Each row comes from the steps of one walk. Every step used is in the known rows, and no mark comes twice. Write the walk behind each row, first mark first.
Known rows
rilof gari: [-50 -52  -7  33   1 -29  20  31  50  18 -28 -19  14  -8  30   7  -2   7
   3  20  15 -51  -2  11]
gari lavi: [-11 -45 -20  15  17  21   5   5  -7  32  10 -15   3  39  58  17   3  -2
 -26  36 -29 -31 -20  33]
tufif kuvamif gari rilof buri pogup: [-61 -22 -95   1  50 -24  23 -32  67   8 -51 -18 -18  19  30 -82   2 -18
  46  88   6 -46 -62  38]
lavi gari rilof buri: [ -6 -44 -50  -8  19 -12 -11 -12  -1  18 -52  17 -12 -46  72   1  -8 -13
  14  20 -12 -14 -43  43]
buri lavi: [-41 -56 -18  19  36   0  -8   3  -1  -4   0  -3  -7  20  39 -20  -3  25
  -3  23 -30  12   9  13]
buri lavi gari rilof: [-24 -76 -63  26  28   7  -2 -17 -33  16 -24   1  -8   8  76 -22 -13  25
  38   0 -38  27  -5  35]
vubi lavi gari: [ 25 -80 -43  29   6   5 -15  -6 -20  35   7 -15   2 -37  73  35   6 -54
   3  46 -39 -24 -18  64]
rilof tufif kuvamif: [-81   1 -60  10  23  25  17  14  29  43  11 -43 -38  27  44 -36   8  50
  28  69 -36  -9 -52  24]
vubi lavi gari pogup: [ 19 -94 -25  30 -20   2 -13 -13   0  17  -3 -39  41 -65  57  36  35 -48
 -26  60 -13 -40 -22  74]
kuvamif gari: [-24 -39 -49  10  26   5  30 -10  19   8 -18 -13  39  36  18 -30  -9  -6
   1  42  -6 -46  -4  17]
kuvamif tufif: [-42 -30  -9  -1  31  -1  13  26  39  51 -24 -32  13 -18  36   3 -27 -11
   0  80   0 -13   7  63]
buri lavi gari pogup: [-17 -77 -16  23  -4  12 -13 -25 -18 -27 -10 -52  33 -23  63  -7  56   5
 -27  27 -14   4   7  41]
rilof tufif kuvamif gari: [-79   8 -91  13  26  28  47  -7  27  38  11 -48  -3  53  33 -78  11  43
  32  81 -34 -33 -45  16]
pogup gari lavi: [  4 -20 -16 -12  41  24  -3  -1   3  23  28   9  14  53  51   4 -16  20
  -9  32 -38   1 -35  41]
vubi lavi gari rilof tufif kuvamif: [ -39  -50 -114   33   14   21    9   -2   -7   87   16  -24  -48  -19
   86  -26   -7   18   70   73  -65   -4  -75   67]
tufif kuvamif gari rilof buri: [-59 -14 -82   2  41 -20  27 -13  39  44 -30   4 -21  11  25 -79  -7  18
  20  49 -11 -32 -56  22]
buri rilof tufif: [-43  -9 -32   0  -6  50  12  49   6  40 -24  15  17 -17  22  14 -28  43
  14  18 -40 -32 -45  19]
lavi gari: [  1 -51 -38  12   6  12  -7 -11 -18   8 -21 -34  10  -3  67  21  13 -21
  -2  20 -13 -15 -10  45]
tufif kuvamif: [-55 -28 -40  16  25   5   3   9  29  41   2 -45 -32  29  30 -15  12  16
   3  39 -15 -10 -32  27]
lavi gari pogup: [ -3 -67 -21  12 -19  11  -4 -21   7 -10 -30 -58  46 -32  52  26  42 -17
 -26  36   7 -30 -17  54]
rilof gari lavi: [-34 -51  -7  41  -4 -11  27  19  20  38   4 -24   8  21  62  12  13   6
 -19  30  -4 -59  -9  16]
buri rilof tufif kuvamif gari pogup: [-73  -1 -59  14 -23  52  43  16  30  43 -14 -47  45   1  -2 -48  29  55
  -3  51 -26 -56 -64  24]
lavi gari pogup buri rilof: [-13 -57 -41  18 -44  40   3  18 -11  29 -25 -64  70 -41  25  74  37  -8
 -15 -58  -7 -41 -19  61]
tufif kuvamif gari pogup buri rilof: [-68 -29 -68  27 -20  37  40  14  30  57  -3 -82  62  16 -22  -5  39  23
  -5 -26  -5 -57 -34  37]
pogup buri lavi gari rilof tufif: [ -65  -45 -117   27   26   33   22   -5  -28   28    8  -28   -5   18
   79  -21   -8   64   77  -15  -61   27  -14   42]
pogup buri rilof tufif kuvamif gari: [ -91   13 -110   22    3   58   56   29    9   79   15  -54   19   44
    4  -30    7   53   43  -14  -47  -41  -49   22]
gari pogup buri: [-47 -55 -35  15  -2  10  12  13  50   3  -5 -67  54  -7   4  37  20  10
 -11  -4  13 -43  -9  43]
lavi gari rilof buri pogup: [-10 -51 -65  -8  26 -17 -16 -31  27 -17 -72  -1 -10 -39  77  -2   2 -46
  37  57   2 -26 -49  63]

Write each row's walk
[-101   -2 -104   19    0   34   57  -11   52   29   24 -104   42   37
    9  -53   49   51   19   46  -13  -50  -40   34]
rilof tufif kuvamif gari pogup buri
[-40 -26 -61  13 -45  67  16  26  -6  30 -16 -67  65 -45  35  52  33  28
   8 -25 -28 -43 -38  58]
lavi gari pogup buri rilof tufif
[-40 -75 -95  33  31  11   7 -10 -32  28  -2 -30   0  22  64   1  -6  29
  55 -47 -37  27   2  46]
pogup buri lavi gari rilof
[-93  -5 -63  17 -27  57  24  46  40  60   7 -76  21 -12  -1  14  33  66
  10 -10 -29 -36 -60  39]
gari pogup buri rilof tufif kuvamif
[-29 -20 -24 -26  73 -20 -21   4  28  -6 -12  76 -17 -13  33 -54 -42  53
  28  13 -36  45 -36  23]
pogup gari rilof buri lavi
[-59 -60 -59  26  16   8  34 -17  21 -17  14 -59  74  28   3 -35  38  25
  -9   1  -6 -30  24  24]
kuvamif gari pogup buri lavi
[ 15 -93 -73  32  11  -2  -7  -5 -12  61 -16  10  -3 -37  71  21 -34 -30
  40  37 -38 -15 -36  67]
vubi lavi gari rilof
[ -71  -23  -77   13   56  -21   20  -23   15   26   -7   14  -34   23
   36 -108    8   41   21   42  -30    1  -36    8]
tufif kuvamif gari rilof buri lavi
[-63   6 -88  21  22  46  51 -17  -5  57  40 -52 -10  85  65 -70  28  41
   5  89 -55 -41 -50  24]
rilof tufif kuvamif gari lavi
[-65 -19 -44   7 -31  57  22  47  35  31 -14 -39  62 -35  -4  40   3  54
   7 -17 -23 -48 -42  35]
gari pogup buri rilof tufif
[-23 -43 -59 -18  59  -2  -6 -10  68  -8 -46  22  18  32  21 -21 -63  15
  80  56  -6   6 -51  57]
buri pogup gari rilof
[-59 -30 -70   3  27  18  22  22  35  36 -31  19  -3   6  39 -27 -54  61
  58  54 -29 -13 -50  24]
gari rilof tufif
[-61 -46 -29  41 -24   2  29  65  34  56 -22 -24  37 -19   3  56  -8  17
  17 -70   3 -60  -7  16]
pogup buri rilof gari
[-32 -41 -47 -14  43 -25 -12  -8  70 -16 -70  21 -12 -29  37 -15 -27 -21
  37  69  10 -37 -50  44]
gari rilof buri pogup
[ -9 -39 -19   3  26  -7 -24 -23 -30 -23 -10  -1 -19 -40  84 -13  44 -16
 -29  15 -31  11  -1  27]
rilof buri lavi gari
[-36 -24 -66  29  24  24  37 -22  -5  57  31 -55  -5  88  52 -52  31   5
 -16  58 -33 -42 -35  27]
tufif kuvamif gari lavi
[-37 -36 -41  14  -1  33   8  51   7  53 -16 -16  34  -2  -2  60 -20  12
  12 -61 -19 -33 -14  32]
pogup buri rilof
[-48 -61  22  32 -48  -3  18  52  54  26 -51 -19  66 -63  -3  35  16  19
 -28  -8  26 -76 -23  16]
buri rilof gari pogup
[  3 -89 -57  36 -21  10  -5  -4   4  26  20 -71  52 -55  47  61  42 -46
  -7  11 -14 -44 -11  85]
vubi lavi gari pogup buri
[-62 -15 -72   9 -25  54  53  27  32  27 -13 -43  98  -9 -13  -1  11  45
  10  -2 -19 -71 -34  29]
kuvamif gari pogup buri rilof tufif
[-26 -45   5  40 -28  15  24  50   0  66 -15   2  24  -1  42  38  -2  11
 -24 -15 -18 -65 -26  14]
buri rilof gari lavi
[ -75  -35  -84   26    3   13   42  -13   50   28   14 -101   50   38
   -5  -31   50   15   -1   17    9  -50  -18   37]
tufif kuvamif gari pogup buri
[-57  11 -78  21  -2  67  46  14 -23  84  23 -25   3  62  46 -51  18  50
   1  43 -68 -48 -65  21]
buri rilof tufif kuvamif gari lavi
[ -8 -66 -67  14  14   6   3  -8  -9  33 -42 -10   6  -1  64   8 -26   3
  39  12 -16  -5 -30  48]
lavi gari rilof
[ 10 -87 -48  35 -44  34  -6  25 -14  56  -1 -45  65 -79  30  86  30 -36
 -11 -32 -28 -51 -26  80]
vubi lavi gari pogup buri rilof
[ -1 -28 -28 -11  48  18  -8 -20  31 -10   8 -12  16  63  53  -3 -10 -15
  16  68 -25 -12 -39  63]
buri pogup gari lavi
[-42 -37 -59   2  55 -26  19 -17  12  -3 -29  49   7   0  35 -81 -20  26
  15  33 -25 -10 -15   4]
kuvamif gari rilof buri lavi
[-57 -24 -99   3  31  20  54  -1  30  30 -29  12  32  32  28 -68 -49  55
  62  64 -27 -36 -44  17]
kuvamif gari rilof tufif
[-30 -35 -32 -13  36 -21  -5  14  42  19 -49  42 -14 -37  32 -11 -36  10
   9  30  -4 -23 -45  23]
gari rilof buri
[-71  14 -79  13   2  51  43  23  10  66  -5 -24   8  31  14 -55   2  50
  29  36 -47 -41 -58  13]
buri rilof tufif kuvamif gari
[-49 -12 -78 -26  59  17   9  -2  74  -8 -34  21  11  27  36 -43 -61  49
 101  83 -27   5 -69  57]
buri pogup gari rilof tufif
